What can hang from each mark:
j883: j409 j642 j665 j793
j219: j880
j880: j219 j665
j603: j219
j315: j375 j642
j153: j127 j642
j127: j603
j375: j315
j665: j880 j883
j642: j153 j883

In the rows, 128 means zero.
Known rows, with every way that one mark hangs from another:
j153[j127[j603[j219[j880]]]]: [117  92 171 123 160 145 140 183 127 207 114 112  60 144  88 134 141  80
 125 140 141 156  98 113 100 133 126]
j315[j375 j642[j153[j127] j883[j409 j793]]]: [126 126 137 125 158  80  71 138 164 102 128 197  42  89 127  89 129  99
 151 108 100 103 137  95 163  95 126]
j665[j880]: [131 114 130 117 133 103 133 122 130 150 137 111 128 159 123 120 120 119
 128 123 127 131 117 132 129 112 142]
j127[j603[j219[j880]]]: [109 107 163 112 143 152 140 163 120 188 133 102  78 152  98 139 133  87
 113 140 153 158 101 122  88 126 126]
j375[j315[j642]]: [123 156 120 124 148 143  93 112 146  98 136 120 104 127 151 151 146  91
 140 127 102 133 125 123 148 105 131]
j153[j127[j603] j642[j883]]: [119  80 127 150 144 110  74 146 125 145 126 179  58  89 108 137 117 101
 141 142 128 132 146  87 144 130 116]
j375[j315[j642[j883]]]: [112 145 105 121 139 121  71 106 136  88 144 136  86 108 150 157 130  78
 141 128  99 129 149 110 153  98 125]
j642[j883[j793]]: [ 93 114 121 117 119  82 112 136 113 103 144 155  88  99 136 106 103 121
 132 119 119 116 151 138 127 112 133]
j315[j642]: [134 147 130 134 123 130 104 121 139 108 136 127 116 132 136 128 138 108
 132 132 124 132 125 123 136 122 134]
j883[j642]: [102 133 138 136 125 118 121 126 121 109 134 142 150 133 135 126 127 136
 143 105 150 124 130 115 131  96 135]
j127[j603[j219[j880[j665[j883[j409 j793]]]]]]: [ 89  73 161  61 152  74 168 161 152 209 158  98  73 158  84 103  84  92
 126 154 159 164  61 122  68 141 162]
j642[j153 j883]: [121 126 124 141 117 107  81 123 125 134 125 155 103 106 135 129 112 118
 132 113 140 125 155 108 141 100 117]
j665[j883[j409 j642 j793]]: [ 76 109 147  95 127  52 132 133 144 116 147 159 119 120 130  85  80 138
 152 112 137 127 107 117 120 107 151]
j375[j315[j642[j153 j883]]]: [117 151 116 136 135 121  45 106 145 103 135 146  79 106 156 152 131  80
 144 113 113 128 152 104 161  77 122]
j603[j219[j880]]: [110 118 153 114 136 134 142 148 134 172 125 107 102 159 106 135 138  98
 121 141 148 146 100 126  94 121 132]
j219[j880[j665[j883[j409 j642]]]]: [ 90  93 133  85 138  61 147 108 166 168 149 112 159 180 100 120  93 112
 149 138 170 148  84  89 103 111 169]
j127[j603[j219[j880[j665[j883[j409]]]]]]: [112  78 154  66 151 101 164 148 157 223 150  85  92 169  74 132  94  84
 123 161 166 174  62  95  74 152 150]
j127[j603[j219]]: [124 121 160 117 137 158 135 167 113 167 136 117  80 122 111 136 127 110
 117 127 143 150 109 122 103 136 116]
j665[j880[j219] j883[j409 j642[j153] j793]]: [ 85  94 159  89 119  30 137 123 159 180 146 134 116 162 132  73  84 137
 152  80 158 137  83 113 122  68 182]
j880[j219 j665[j883[j409 j642[j153]]]]: [111 107 139  95 118  73 142 108 172 186 141 119 161 162 120 114 100 141
 153 101 184 148  78  83 119  98 176]
j883[j409 j642[j153[j127]] j665 j793]: [114 115 160 110 141  52 115 139 145 137 127 215 101 125 149  73 105 140
 155  65 158 107 129  96 146  70 160]
j665[j883]: [115 121 134 116 129  98 117 117 137 150 132 111 126 120 120 120 103 124
 139 141 127 139 112 126 137 138 131]
j665[j880 j883[j409 j642[j153] j793]]: [ 84 102 159  99 131  26 111 126 154 154 146 153 112 148 132  73  70 133
 155  91 150 128 100 115 129  67 162]
j883[j409 j642[j153] j665[j880[j219]] j793]: [109 111 152  81 117  39 145 112 147 166 155 168 124 177 152  69 102 140
 140  50 177 121 103 107 125  46 193]
j880[j219 j665]: [132 115 118 107 123 123 168 117 145 167 138  91 156 161 120 135 141 132
 129 124 156 144  93 124 113 131 168]

Rows:
[127  97 128  69 111  31 132 109 145 175 157 168  85 152 144  76  86 120
 127  74 155 123 124 106 126  72 180]  j642[j153 j883[j409 j665[j880[j219]] j793]]
[ 85  99 146  89 120  45 148 121 170 171 149 131 139 150 129  87  94 146
 156  92 178 140  78 106 114  86 187]  j880[j219 j665[j883[j409 j642[j153] j793]]]
[119  87 123  78 143  71 156 109 171 189 143  98 139 174  93 122  94 104
 134 162 150 155  81 101 100 143 162]  j219[j880[j665[j883[j409]]]]
[ 78  93 169 122 138  34 115 136 149 199 127 127 106 149 129  74 106 127
 169  75 149 134  86 127 150  62 178]  j665[j880[j219] j883[j642[j153[j127]] j793]]
[152 121 141 129 159 121  66 141 155 133 130 179  41  95 109 120 134  83
 139 117 113 124 138  66 161 114 108]  j315[j375 j642[j153[j127[j603]] j883[j409]]]
[119 143 118  86 136  63  69 103 154  96 157 197  56 106 171 108 101  87
 142  89 119 115 150 101 154  65 152]  j375[j315[j642[j153 j883[j409 j665 j793]]]]
[ 61 121 151 116 128  59 113 126 126 115 144 138 124 115 137  91  94 137
 157 110 140 127 114 141 135  95 151]  j665[j883[j642 j793]]
[148 133 114  83 141  67  67  81 161 135 159 166  77 149 158 128  99  73
 140  92 126 125 141  78 159  61 153]  j375[j315[j642[j153 j883[j409 j665[j880]]]]]
[ 75  83 165  83 153  83 150 153 136 207 155  77  79 151  89 110  99  90
 130 152 162 165  66 143  82 126 161]  j127[j603[j219[j880[j665[j883[j793]]]]]]
[ 79  95 135  73 122  47 174 123 160 154 159 121 146 153 122  91  92 145
 153 108 164 139  73 113 106 108 190]  j880[j219 j665[j883[j409 j642 j793]]]
[ 92 142 155 127 125  66  99 115 121 117 143 181 124 126 164  81 113 143
 146  64 171 108 137 127 147  49 161]  j883[j642[j153] j665 j793]
[ 99 106 158 133 141  77 118 163 150 131 113 198  97 118 136  85 114 141
 156  81 141 111 124 104 135  80 144]  j883[j409 j642[j153[j127]] j793]
[129  98 143 149 140 117  77 156 119 173 117 161  63  91 117 128 115 102
 136 112 134 134 151  96 146 114 111]  j642[j153[j127[j603]] j883]
[130 160 127 143 139 117  48  99 145  96 137 152  88 101 133 127 143  96
 141 116 123 115 146 102 168  88 114]  j315[j375 j642[j153 j883]]
[136  90 160 119 142 124 105 186 134 193 117 178  33  99 102 129 106  93
 129 115 141 143 127  72 114 127 107]  j642[j153[j127[j603[j219]]] j883[j409]]
[126 119 159 133 145  64  95 111 132 172 128 168 127 162 140 101 118 122
 158  64 167 118 125 100 165  54 160]  j883[j642[j153[j127]] j665[j880]]
[133  85 136  91 139  20 104 128 144 169 141 199  62 131 134  75  81 108
 142  84 134 111 137  99 148  80 159]  j642[j153[j127] j883[j409 j665[j880] j793]]
[ 90 114 132 103 120  80 150 102 148 168 149  88 173 159 120 125 115 135
 155 114 173 149  79 111 124 110 178]  j880[j219 j665[j883[j642]]]
[105  88 137  77 135  37 145 127 153 158 151 126  98 145 118  80  71 122
 137 131 115 133  94 133 118 123 159]  j665[j880 j883[j409 j793]]
[127 155 118 128 140 120  74 100 136  80 147 141  94 105 126 131 144  93
 138 133 107 117 143 108 159 111 118]  j315[j375 j642[j883]]
